Each row was made from one small tree. The marks that hang from a mark follow it in brackets, in the order of their numbers. Every link used is in the known rows. Write each row's tree.
Known rows
J542[J267[J263]]: [-16  14  31 -19  -7  -6  25   0  -5  14  29 -13  14  -9 -26  10 -11 -21
  17  12 -12 -10  12  -4   4]
J542[J357 J982]: [-16   6  14 -31 -13 -11  29   7 -10  13   4 -20  22   1 -16  10 -23 -22
   5  17 -19   6   0 -18   3]
J470[J257[J622[J982]] J563[J263]]: [ -3 -13   9  21  -2 -19  35   0  -1  25  -6 -37  50   6  -7  21  -4  -5
   8  -3  30 -17  32  12  -3]
J542[J267 J333 J357]: [-30  -1  20 -32  -7   4  22   2   1  24  44 -20   3   3 -27   9 -30 -36
   2  21 -22  16   9 -16  10]
J263[J267[J542[J333]] J563[J470]]: [ -3  24  15   0 -16  -3  26 -17   5  54 -45 -30   4 -18  -7   9 -24 -16
  -9  21  15 -18  12 -20   2]
J982[J622]: [ -4  -1  18 -30 -23 -10  40   0   0   6 -10  -8  42 -21 -14  10  -2  -4
  15  11   1 -17  -6  -7  11]
J357[J542]: [ 15  -1  19   3 -19  -2  26   8   0  12  -8 -22  30 -21 -13  10  -2   5
  21   8  -5 -13   6 -15   6]
J622[J257]: [  1  -1  12  30 -20  -5  35   2   4  20 -15 -17  48 -19 -14  11  -1 -10
  28  12   8 -14  14 -22   6]
J263[J267 J563]: [ 21  18  13  -5 -22 -16  37 -21   1  33 -37 -19  32 -25   2  17 -18  -4
   9  14   5 -17  10 -14   3]
J263[J267[J542[J357 J982[J622]]] J563]: [-12  25   6 -27 -19 -17  35 -15 -10  28 -38 -15   8  -7   2   6  -6 -18
   0  24 -11 -11  -5  -5  -2]
J257[J622]: [  8   6  27  22 -15 -10  34   2   1  11  -4 -13  28 -14 -11  13 -16  -4
   3   6  -5 -10   2   0   5]
J357[J470[J563[J263[J267]]] J542[J982]]: [ -4  11  15 -56 -19 -30  29   7  -8  28 -34 -44  30 -17 -10  11 -15  14
  10  19 -12 -13  19 -17  -4]
J267[J542[J333]]: [-11   2  19 -14 -14   3  19   0   0  26  -9 -10  -1  -9 -14   3  -8 -26
  10  19   4  -7   7 -16   5]
J263[J267[J542[J333 J357]] J563[J470]]: [-16  26   9   9 -15   0  23 -14   1  53 -32 -28  -3 -10  -9  10 -26 -24
 -12  25   7  -4   9 -17   4]
J357[J542[J267[J263]]]: [ -4  11  30  -8 -10  -2  21   7  -5  13  25 -23  11 -11 -24   8  -1  -7
  22   9 -18 -14  11  -4   2]
J982[J622[J257]]: [ -9  -3  11   3 -25  -9  44   1   3  12 -16 -13  54 -19 -15   9   9  -6
  26  13   8 -22   1 -12   9]
J357[J542[J267 J333 J982[J622]]]: [-16  -5  27 -84 -10  -5  33   7   1  18  19 -38   8   0 -24   0 -14 -13
   7  16 -29 -11  -1 -15   1]
J470[J257[J622]]: [  4  -5  21  35 -14  -5  37   3  -1   9  -2 -15  26  -3  -8  15 -11  -7
  18  -1   2 -13  -1  13   0]
J267[J263 J542]: [-14  22  23   7 -13  -3  18   2 -11  16  -5   0   0  -9 -16   5   9 -21
  21  16   6 -17   7   0   0]
J563[J263[J267]]: [ 10   5  17 -16 -16 -10  29 -13   1  24 -17 -30  32 -26 -12  20 -32  -9
   8  21   9 -13  10  -9   1]
J257[J622[J982]]: [ 15   0  27  39  -9  -6  38   0   6  14  -7 -22  50 -12  -6  13 -18  -3
  -3   3   5 -14  10 -10   5]
J267[J263[J563] J542[J357]]: [-20  34   8  19 -12 -12  19  -3 -14  23  -5  -3   0   7 -15   8  16 -29
  12  21   1  -6  10   2   0]
J357[J470]: [  0   9  21  -6 -26 -13  34   8   0  10 -22 -12  43 -24 -14   9 -14   2
  14  15 -11  -7   2 -25  11]
J563[J263]: [  5  -1  14 -17 -13 -13  27  -2   1  15  -5 -29  41 -16 -21  17 -17 -12
   8  16  11  -9  13 -12   3]
J542[J357]: [ -9   4  12   7 -17  -3  26   5  -5  12   8 -10  27  -9 -16  14 -15 -18
  11  15  -8   7   3 -13  11]
J263[J267]: [ 12   7  22  -4 -21  -3  33 -11   0  24 -22 -13  26 -32  -3  16 -29  -4
  15  15   1 -14   3 -13   5]

Write each row's tree
[ -6  22   7  -2 -17  -4  24 -18  -3  43 -25 -15  -5  -6  -1  10 -16 -27
   1  27   0  -2   7 -11   2]
J263[J267[J542[J333 J357]] J563]
[-19  11  13 -41  -9  -6  20  -8  -6  34  -8 -34  -5  -3 -15  11 -36 -33
  -4  34  -3   1   6  -9  -5]
J563[J263[J267[J542[J333 J357 J982]]]]
[-11   5  11 -33 -19 -30  29   7  -4  21 -21 -24  47 -17 -18  15  -6   2
  10  15   6  -6  25 -17   7]
J357[J470[J563[J263]]]
[-35  15   9 -27 -15 -20  21  15 -16  20 -19 -10   9   0 -11   1   1 -17
   6  20 -18   6  11 -16   4]
J267[J542[J357[J470[J563]] J982]]
[-41   3   6  -5 -17  -5  21  12  -9  28  -6  -8  -3   9 -12   5   1 -24
  16  19  -1   8  12  -5   6]
J267[J542[J333 J357[J470[J257 J563]]]]
[  1  22  12 -38 -20 -20  38 -18  -6  30 -51 -17  14 -16   4   5  -4 -10
   3  19  -4 -24  -2  -7  -4]
J263[J267[J542[J982[J622]]] J563]
[-33  27  18 -15  -8  -8  18   7 -20  15   7  -7 -11  10 -19   4  -1 -33
  12  23 -13  -2   1  -1  -4]
J267[J263 J542[J357 J982]]
[-36  25  25  -8 -13  -8  25  10 -10   9  34 -10  15  -2 -28   9 -15 -21
  12  22 -33   9   4  -9   8]
J542[J267[J263] J357[J470]]
[-15  26  24  -9  -6 -12  27  -5  -1  30  10 -28  22  -6 -28  11 -10 -18
   2  10  -3 -15  19 -11   3]
J542[J267[J263[J563[J470]]]]
[ 10  18  16  40 -17 -10  41 -15   4  39 -40 -34  28 -14  -2  20 -27   0
  -2   3  13 -23   6   4  -3]
J263[J267 J563[J470[J257[J622]]]]
[-18  22  18  -9 -20  -7  26   0 -11  22 -30 -12   3 -16  -3   4 -25 -14
   5  27 -24   0  -5 -16   1]
J263[J267[J542[J357[J470] J982]]]
[ -8  24  15  13 -13 -13  33  -3  -4  30 -15 -26  27   1 -21  16  -4 -12
  15   5  21 -24  13  -1  -2]
J267[J263[J563[J470[J257]]]]
[-34   2  16 -82 -15 -10  38   5  -6  18  14 -22  11  11 -22   6 -26 -29
   0  25 -17   4 -10 -14   4]
J542[J333 J357 J982[J622]]
[-16   4  12 -77 -21 -36  36  16  -8  14 -25 -40  43  -9 -19   7   6  15
  10  16 -11 -16  12 -13   0]
J357[J470[J563[J263]] J542[J982[J622]]]
[ -2  -5  18  45  -3  -3  35   2   8  25 -11 -54  55  -3 -21  20 -29  -7
  -9   2  27 -19  14  -1  -2]
J563[J263 J470[J257[J622[J982]]]]
[ -2 -12  14  32  -7 -13  39   3  -2  23  -9 -22  44   2   0  16   0  -1
  14  -8  22 -17  26   8   1]
J470[J257[J622[J982]] J563]
[-13  11  19 -10 -11   3  19  -9   5  45 -25 -43   8 -21 -21  13 -40 -20
 -11  26  20 -13  12 -15   0]
J563[J263[J267[J542[J333]]] J470]
[-12  26  27 -36 -15 -13  28   5   1  26  11 -32  10   0 -26   5  -5  -7
  12  21 -25  -9  13 -18   0]
J357[J470 J542[J267[J263[J563]] J333]]
[-21  15  16 -32 -20 -17  33  14  -9   9  -7 -19  30  -2 -17   7 -25 -12
   4  22 -30   9  -4 -25   5]
J542[J357[J470] J982]
[-28  25  17  19 -12  -1  15   5 -16  14  10   2  -6   1 -18   7   6 -29
  18  21  -3  -3   4   3   3]
J267[J263 J542[J357]]
